Each row was made from one walk, in order. Every step used is in the known rows, and no mark comes twice. Write each row's walk.
(in the rows, 128 means zero)
Known rows
mabaf, mulamis, zogim, tabufe: [ 99 123 147  71 126 104 123 131  69 134 141 146 187  91  90  92 107 140
  85 112 109 133 138 180 145 138 129 136 112 142 103 113  96 155 129 106
 122 196 150  99 184 123  79]
mabaf, tosuf: [141 170 139 125 126 177 107  94 141 111 126 166 119 171 105 117 110 150
 142 111 103 153 142 168 123 106 156 135 140 113 117 153 155 143 163  87
  94 118 112  88  93 142 127]
zogim, tabufe, fesan, mulamis, zofad: [131  79 136 155 137 133 159 129  90 123 123 173 138 130 169 163  87 137
  64 143 196 143 125 133 193 170 126 102 110 173 166 116 172 136 157 140
 131 133 100  82 107 141 121]
tosuf, mabaf, mulamis, zofad: [174 127 121 136 129 144 109 109  95 117 155  53 101  89  90 114 109 124
 146 146 126 103 163 128 146 142 130 167 148 110 140 101 138 102 140  69
 124 140  83 142 125 124 144]
sigu, mulamis, zogim, tabufe, fesan: [120  98 127  89 160 113 141 133 137 137 116 151 177 139 124 109 132 103
  90 158 116 137  72 160 178 145 138 106  87 149 118 105 124 152 133 136
 131 109 144  46 174 127 108]
mabaf, tosuf, zagedit, mulamis, sotul: [115 165 119 150 138 143  85 134  70  90 107 122 171 152  82 111 171 157
 138 121  87 125 176 143  86 131 157 131 185  83 135 134  97 152 132  95
 143 183 106  79  98 172  81]
sigu, mulamis, zofad: [144 152 131 156 137 152 119 142  95 119 133  92 101 131 121 155 119  79
 140 146 100 113 104 140 135 127  86 126 118  93 139 139 158 115 144 107
  78  86  86  80 119  97 187]
mulamis, zofad, zepa: [147 153 179 151 108 130 151 126 145 126 153 104 111 138 154 132  99  96
 163 137 127  98 113 100 144 101 112 118 140  94 127 146 179  95 161 112
  69 137 135 124 121 144 173]
tosuf, zagedit, mulamis, zofad: [123 125 150 185 107 109 112 133  85 107 136  94 135 155 111 131 144  77
 155 154 118 100 154 128  93 152 101 164 185  58 154 143 149 136 137  94
 139 141 120 123 122 156 139]
fofoguf, sotul: [144 158 141 149  83 197  94 119 158 176 138 129 148 166 138 158 124 183
 155 149  85 131 148 169  90 141 117 129 172  86 110 123 124 137 152 121
 112 143 115 100 131 172 119]
fesan, tabufe, zogim, zepa, zofad, mulamis: [107 116 118 112 177  97 197 129 234 130  92 156 136  78 157 135 134 143
 139 125 177 171 147  86 108 158 152 119 105 190 141 133 124 147 117 207
 124  38 149 210  87  76 144]
fesan, mulamis, zogim, zepa, zofad: [113 152 116 115 127  96 139 141 155 150 131 143 128  64 146 125 124 174
 133  89 174 157 143 136 125 113 116 102 111 160 126 178 150 112 139 168
 111 101 103 187 118  88 104]
sigu, mulamis, mabaf, tosuf: [176 168  78 119 172 164  79 121  75  79 108  64  82 135  84 173 114 105
 110 132  72 136  97 173 128  88 124 124 103  98 124 134 157 126 142  95
 112  71  85  97 138 113 160]
tabufe, zogim, zepa, zofad, mulamis, sigu: [138  95 142 137 132 129 154 153 167 123 106 132 122 145 128 120 176 149
 157 148 145 141 118  58 120 167 167 153 122 189 154 115 141 106 137 153
 111  89 143 156  98  63 142]
sofigas, mulamis, zofad: [152 135 165 177 118 127 104 139  93 132 149 102 102 132 121 115  94 115
 136 146 145 113 136 128 116 135  93 121 113  90 154 111 123 114 108 143
 100 110  94  92 126 135 144]
zagedit, mulamis: [109 124 144 120 103 116  93 132 140 142 131 139 140 189 109 133 136 132
 132 140  78 122 125 139 101 127 131 173 173  83 103 155 138 156 153  87
 119 132 132  97 134 141 137]
zagedit, mulamis, zofad, zepa: [121 129 168 149 116  71 139 143 123 124 156  96 135 137 140 115 134  87
 136 150 115  90 108  80 132 109 122 157 170  66 132 163 191 115 158  97
 102 128 132 119 137 135 172]
fesan, tabufe, zogim, zepa, zofad, mulamis, sigu: [129  88 114 108 152 110 178 142 169 112 100 122 129 119 140 147 142 154
 131 152 132 145 144  96 127 147 158 128  99 233 151  89 139 122 134 198
 106  92 153 180 113  70 147]
mabaf, mulamis, sotul, fofoguf: [ 99 175 144 104 111 151  92 130  91 141 128 124 125  88  98 156 135 194
 139  94 157 117 177 110 118 119 151 137 192 156 109  82  46 118 112 140
 141 193 162 109 151 128  95]
fofoguf, sotul, mulamis, mabaf: [176 125  85 167  98 175  91 142  67 170 141  56  98 152 155 184 128 175
 100 157  69 101 135 163  76 108  79 144 168  75 122 123 110 107 127 172
 146 124 102 169 145 177 132]
mabaf, mulamis: [116 161 136 100 114 168 103 113 119 137 128 140 148 133 108 125 106 164
 151 122 123 135 159 154 114 121 144 162 147 128 100 123 107 139 126  91
 127 142 136 115 143 113 121]
fesan, tabufe, zogim, zepa, zofad, mulamis, mabaf, tosuf: [154 119  76 109 221  89 174 127 147  85  94 100 107  57 126 153 122 145
 100 118 169 176 133 110 122 124 157 120  84 178 164 126 158 137 134 199
 151  10 109 238 101  95 143]
fesan, mulamis, zofad, zepa, zogim, tabufe: [109 112 129 150 108  62 192 116 121 117 143 178 126  57 181 118 104  55
  90  86 173 115 128 108 162 138 111  70  81 159 150 166 158  90 111 120
 105 188 128 130 131 119 151]
fesan, tabufe: [123 137 134 102 111 165 126 111 167 131 113 142 131 166 126 165  74 137
 128 138  88 135 145 194 128  98 118 110 113 157  97 118 128 155 149 143
  90 137 147 127 140 148 142]
sofigas, mulamis, mabaf: [176 125 130 131 113 135  61 145 100 125 119  65  82 157 100 146  90 131
 111 147 108 123 121 150 103 103 100 116  88  93 127  85  88 114 104 134
 142 118 115 114 160 146 130]
zepa, zogim, tabufe, fesan: [121  82 140  97 125 116 143  96 167 147 141 238 147 177 150  90 123 111
 110 134 155 139 119 136 170 163 157 113  94 172 117 115 113 151 117  95
 170 130 176  98 164 181 123]
mabaf, tosuf, zagedit, mulamis: [117 157 106 160 136 125  92  94 124  89 111 138 163 172  92 112 150 121
 150 124 102 141 158 151  69 137 164 167 187  72 136 163 139 161 131  94
 147 133 124  96 103 151  98]
zepa, zofad, mulamis: [101 106 162 143 107 139 112 121 167 141 124 127 133 156 108 158 140 154
 204  89 121 120 148  74 105 165 152 145 141 101 155 152 163 119 135 110
  95 116 120 152  90 100 150]
sigu, mulamis, zofad, zepa, zogim: [129 167 119 149 135  94 165 128 149 125 155 119 105  78 159 109 142   6
 158 121 120  83  94  95 137 103 102  82  98 116 133 162 152  80  93 112
 102  80 132 126 151 103 207]
fesan, mulamis, sotul: [123 154 132 126  85 198  93 166  94 148  86 124 119 123 125 174 118 193
 106 103 117 130 153 160 122 116 103  80 129 162 109 136  97 117 142 119
 109 200  95  82  94 122 107]
zogim, mulamis: [ 98 113 153 126 104 165 114 115 164 120 134 170 120 173 117 133 131 126
 151 112  94 148  93 122 133 137 115 155 130 105 112 126 121 167 126 100
 121 166 137  91 102  98 115]
tabufe, zogim, zepa, zofad, mulamis, mabaf: [153 106 128 123 159 102 139 162 174 123  95  91  93  99 130 141 147 139
 138 141 175 153 106  58 112 162 136 147 111 138 159 125 135 118 128 158
 154  31 125 221  98  88 145]
fesan, tabufe, zogim, mulamis: [100 107 106  93 136 159 146 130 177 125  90 171 115 134 138 133 129 115
  99 135  99 167 103 146 147 131  97 134 104 186 114 116  84 191 116 176
 144 103 156 122 112 113 119]
zagedit, mulamis, zofad, zepa, zogim: [107 120 142 142 105  47 153 131 121 140 173 129 121 114 149  83 146  38
 138 131 126  72 115  80 139 102 117 139 147  89 130 169 171 102 113  76
 136 123 139 145 160 149 181]
tabufe, zogim: [141 144 143 113 100 183 105 147 194 159  93 160 101 175 125 121 141 128
 123 155 117 145 116 148 127 130 113 141 140 149 113 152  97 147 159 135
 131  73 147 101 111 152 143]
fesan, mulamis, mabaf, tosuf: [171 151  80 126 125 172  85 124  57  90  93  96  77 124 109 191  90 157
  83  97 119 148 125 189 137  87 124 103 112 139 134 145 169 122 155 110
 128 118  71 122 108 127 125]
mabaf, mulamis, zogim, tabufe, fesan: [106 102 139  67 151 104 136 124  97 150 136 169 204 118 109  87 115 163
  88 146 167 134 123 165 176 143 155 138 119 167 112  78 108 162 129 116
 167 151 157  90 191 148  71]
sigu, mulamis: [128 161 123 129 132 171 110 127 167 129 104 122 117 161 118 158 131  96
 153 136  77 138 109 150 109 119 117 124 118 107 105 154 126 137 129 112
  85  94 128  71 129  95 161]

Write each row's walk
[119 166 119  99 178  85 148 143 172 133 144 115 136  79 129 103 156 118
 164 114 124 149 113 114 116 114 124 127 101 118 120 167 139 113 123 146
  96  57 115 164 142  72 146] -> sigu, mulamis, zogim, zepa, zofad
[126  86 161 102 132 154 139 106 175 137 120 201 164 200 142 128 103 147
 104 158 147 157 117 137 167 163 164 136 114 145 119 106 137 157 163 112
 134 144 163  69 136 169 113] -> zogim, tabufe, fesan
[124 168 134 115 124 192  98 162 111 132 102  98 131 133 106 163 148 141
 143 136  70 113 125 143 117 119 108  97 122 123 105 121  85 116 128 102
  88 148 113  49 118 111 143] -> sigu, mulamis, sotul
[115 134 120 120 148  83 162 135 128 162 165 138 106 101 165  82 134 142
 145 106 151 134 142 110  90  98 116 156 140 104 115 187 128 106 115 186
 118  89 133 226 120 119 123] -> sotul, mulamis, zogim, zepa, zofad
[138 168 140 160 144 124 156 132 150 111 142  82 114 103 154 135 126  52
 152 145 102 103  90  90 136  95 107 105 121  93 134 149 171  90 133 126
  62  87 120  96 129  87 201] -> sigu, mulamis, zofad, zepa
[155  96 109 135  80 204  94 129 105 133  99 141 115 214 140 177 112 193
 102 165 135 114 123 157 170 122 148 110 126 220 126  81 167 119 153 143
 130 157 120  57 128 123 124] -> tabufe, fesan, mulamis, sigu
[ 69 139 141 123  96  89 139 109 173 128 154 172  92  84 142 111 182  93
 158  62 151 100 102  23 145 119 144  94 150 145 110 101  50 109  54 143
 156 230 199 125 140 130 110] -> zofad, zepa, zogim, mulamis, sotul, fofoguf
[106 167 130  77 166  80 140 135 124 143 167 131 160  59 120  73 133 174
 162 102 171 153 160 125 119 115 147 156 128 136 114 140 126 125 123 128
 133 107 125 210 156  94 104] -> mabaf, mulamis, zogim, zepa, zofad
[133 145 102 177  87 181 119 115 117 188 142 134 129 163 168 143 136 179
 134 143  84 111 157 152  60 128 104 143 190  74 112 156 103 123 119 178
 128 133 123 137 112 162 122] -> fofoguf, sotul, mulamis
[143  93 102 100 184  90 172 154 172 117  89  83 110  68 143 167 113 138
 112 134 172 155 124  95 121 134 127 121  85 182 150 104 128 139 125 204
 154  30 132 246 118  93 158] -> fesan, tabufe, zogim, zepa, zofad, mulamis, mabaf
[126 148 165 139 105 158  74 161 108 147 115 115 130 132 107 115 125 173
 139 134 114 122 156 130  93 121 117  95 110 117 117  94  42 120  99 143
 117 182 116  61 126 143 103] -> sofigas, mulamis, sotul
[131 151 159 119 148 125 146 114 210 132 153 159 121 138 152 118 125 162
 181 114 159 170 150 101 103 133 152 150 126 115 123 171 150 117 154 119
 106  96 129 193 105 117 145] -> zogim, zepa, zofad
[101 117 161 110 107 175 106 154  95 124 128 143 132 140 105 133 146 167
 136 109  87 136 112 113 136 135 102 131 128 114 112 103  80 152 125  86
 121 226 126  74  90 118  96] -> zogim, mulamis, sotul
[143  85  82 109 131  82 163 115 154 123 110 167 124  99 187 135 101  84
  56 121 182 126  93 114 179 119 151  56  61 200 129 108 134 104 101 146
 191 144 156 146 175 158 129] -> zofad, zepa, zogim, tabufe, fesan, mulamis, mabaf
[143 182 128 161 126 181 102  79 147  88 112 138 136 172 106 126 121 122
 172 115 121 154 163 172  82 129 154 124 155 102 135 144 129 141 135 104
 120 139 126 101  91 160 106] -> mabaf, tosuf, zagedit
[111  93 111 128 171  62 128  99  96  98 122 169 217 154  94  76 160 125
  92 143 137 140 127 164 139 159 180 143 155 107 144 120 136 185 132 118
 186 140 146  61 152 188  54] -> mabaf, tosuf, zagedit, mulamis, zogim, tabufe, fesan
[186 169 109 147 128 165  81 100  93  69 103  66 101 162  86 155 111 104
 141 125 107 140 143 182 107 110 129 122 129  93 146 118 135 123 140  98
 147 127 114 139 114 174 115] -> mulamis, mabaf, tosuf, zagedit
[ 98 140 130 129 147  44 132 135 162 121 149 116 169 118 114  81 175 121
 169 123 140 138 152 110  74 144 135 161 164  81 135 167 129 138 117 136
 150 112 141 204 146 130  97] -> tosuf, zagedit, mulamis, zogim, zepa, zofad
[ 97  41 157 105 142  78 146 131 138 153 126 162 190 144 111 118 146 149
 137 110 161 121 113  88 173 189 170 125 113 134 165 110 149 143 134 128
 130 138 145 124 143 146  95] -> zepa, zofad, mulamis, zogim, tabufe, fesan
[ 83 116 115  99 133 146 132 150 147 127  88 147  91  92 129 177 160 146
  92 111 132 147 122 104 158 134 106 117 148 206 127  80  24 171 101 226
 160 153 179 113 125 135  90] -> fesan, tabufe, zogim, mulamis, sotul, fofoguf
[105 128 141 113 145  51 187 104  85 115 181 170 164  43 149  67 109  51
 112  97 167 111 150  92 158 139 147 117  97 142 138 131 132 104  98  90
 127 181 146 158 169 125 152] -> mabaf, mulamis, zofad, zepa, zogim, tabufe
[136 144 114 112 122 123 159 133 176 157 108 176 149 110 171 105  99 175
  84 156 209 156 100 157 161 112 139  82 117 201  97 105 132 140 135 182
 166  96 134 123 128  99  83] -> tabufe, fesan, mulamis, zogim, zepa
[130  95 166 144 123 122 150 120 141 103 145 116 136 157 118 141 143 160
 181 124 136 132 139  62 112 157 174 154 122 153 143 100 173  94 138 125
  75 151 135 151  99  59 141] -> zogim, zepa, zofad, mulamis, sigu
[151  66 102 112 136 146 117 134  99 116  86 134 127 149 147 184  81 154
  37 146 174 151 103 157 174 140 136 101  88 180 138  93 149 135 156 133
 168 142 119 108 147 154 109] -> zogim, tabufe, fesan, mulamis, mabaf
[136 117 114 109  89 155 105 146 133 170 101 148 137 148 145 138 115 173
  94 139 162 124  99 179 175 108 117  87 129 183 114 117 126 138 142 158
 157 115 124  93 140 141  91] -> tabufe, fesan, mulamis, zogim
[148 138  97  81 167  76 128 109 169 134 166  81 134  45  95  61 146 158
 167 101 139 132 168 111 128 127 174 171 123 129 123 131 114 101 118 113
 146 106 100 227 142 105 101] -> tosuf, mabaf, mulamis, zogim, zepa, zofad
[ 85 129 142 110 103 125 147 130 153 130 145 165 136 103 142  84 168  99
 154  84 112 106 101  71 142 113 120  91 102 134 100 122  80 119  74  90
 141 228 164 120 123 123 121] -> zofad, zepa, zogim, mulamis, sotul
[149  73 107  69 150 103 123 101 141 141 137 120 174  96  91  64 126 147
  90 146 134 119 136 153 186 156 181 146 114 163 116  64 100 139 128 106
 173 167 131 102 182 157  69] -> tosuf, mabaf, mulamis, zogim, tabufe, fesan
[134 121 113 135 106 188 113 116 175 153  94 176 129 172 162 162 105 174
 111 136 176 145 121 148 152 131 143  99 135 181 119 123 146 144 144 149
 148 108 126  88 113 134 114] -> tabufe, fesan, mulamis
[113  96 121 130 148 146 163 149 110 117 116 136  98 111 140 148 120  92
  90 156 123 144  99 136 179 138  63 135 103 175 146 113 117 174 133 177
 134  90 129 135 107 118 145] -> fesan, tabufe, zogim, mulamis, zofad
[162 123 129 138 129 150 100 113  79  90 101  77 110 146  74 169 102 142
 121 120 111 123 106 140 120 118 149 126 121  99 136 101 169 130 140  82
 117 119 107 117  97 111 128] -> zofad, mulamis, mabaf, tosuf
[125 149 106 153 132 103 153 136 128 197 178 115 142  80 181  99 159 192
 143 125 122 131 162 122  71 123 107 148 171  84 128 171 118 107 112 218
 128  97 105 235 131 145  99] -> fofoguf, sotul, mulamis, zogim, zepa, zofad
[120 109 113 192 121  68 208 107  87 166 194 157 151  73 212  90 142  82
 102 126 125  86 140  96  97 146 103 104 139  83 148 162 125  86  82 173
 129 171 135 167 149 177 149] -> fofoguf, sotul, mulamis, zofad, zepa, zogim, tabufe
[123 156 127 109 116 140 101 152 130 147 114  94 132 129  96 134 138  95
 128 138  63 108  91 179 137  99  94 104 111 115  96 137 116 128 125 119
  89 102 124  79 163 104 134] -> sigu, mulamis, zogim
[107 139 137 144  98 142  81 161 108 118 103 105 177 164  97 130 168 139
 153 141  88 103 164 133  81 142 120 136 185  80 124 118  82 142 128  91
 146 206 135  93 124 166  97] -> tosuf, zagedit, mulamis, sotul
[123 133 119 177 107  86 181 116 113 149 171 145  79 108 196  85 127  29
 142 112 136  72 129  82 122  84  92 114 138  95 127 173 141  70  87 153
 123 121 148 188 128 144 193] -> sotul, mulamis, zofad, zepa, zogim
[104 104 142 147 107 114 135 120  78 122 170 161  92 123 125  99 138  67
 143 105 132 108 105 108 168 145  81 138 105 112 143 130 139 140  92  74
 150 153 124 139 121 111 148] -> zepa, zogim, mulamis, zofad
[165 146 126 141 134 117 140 100 149 113 158  54 118  62 123  93 110  96
 161 136 137  92 149  86 152 118 149 140 145 105 135 111 152  73 132  85
 110 148 105 150 134 120 158] -> tosuf, mabaf, mulamis, zofad, zepa
[146 116 111 146 105 114  69 139  96 101 109  55 121 182  87 169 134  91
 126 147  88 108 129 152  88 131 111 154 161  64 126 109 126 139 130  90
 174 147 141 144 156 170 128] -> tosuf, zagedit, mulamis, mabaf
[169 135  85 144 145 154 104 112  38 110 128  82  60 164 124 152 105 129
  88 121  92 131 125 166 100  72 116 155 139  77 118 151 143 113 143 134
 138 102 102 164 112 159 138] -> sotul, mulamis, mabaf, tosuf
[114 104 167 154 110 139 125 130  83 111 158 125  99 139 116 137 123 113
 138 124 125 125  92 104 159 153  89 158 129  88 144 117 151 148 138  88
 114 154 107 104  89 104 139] -> zogim, mulamis, zofad
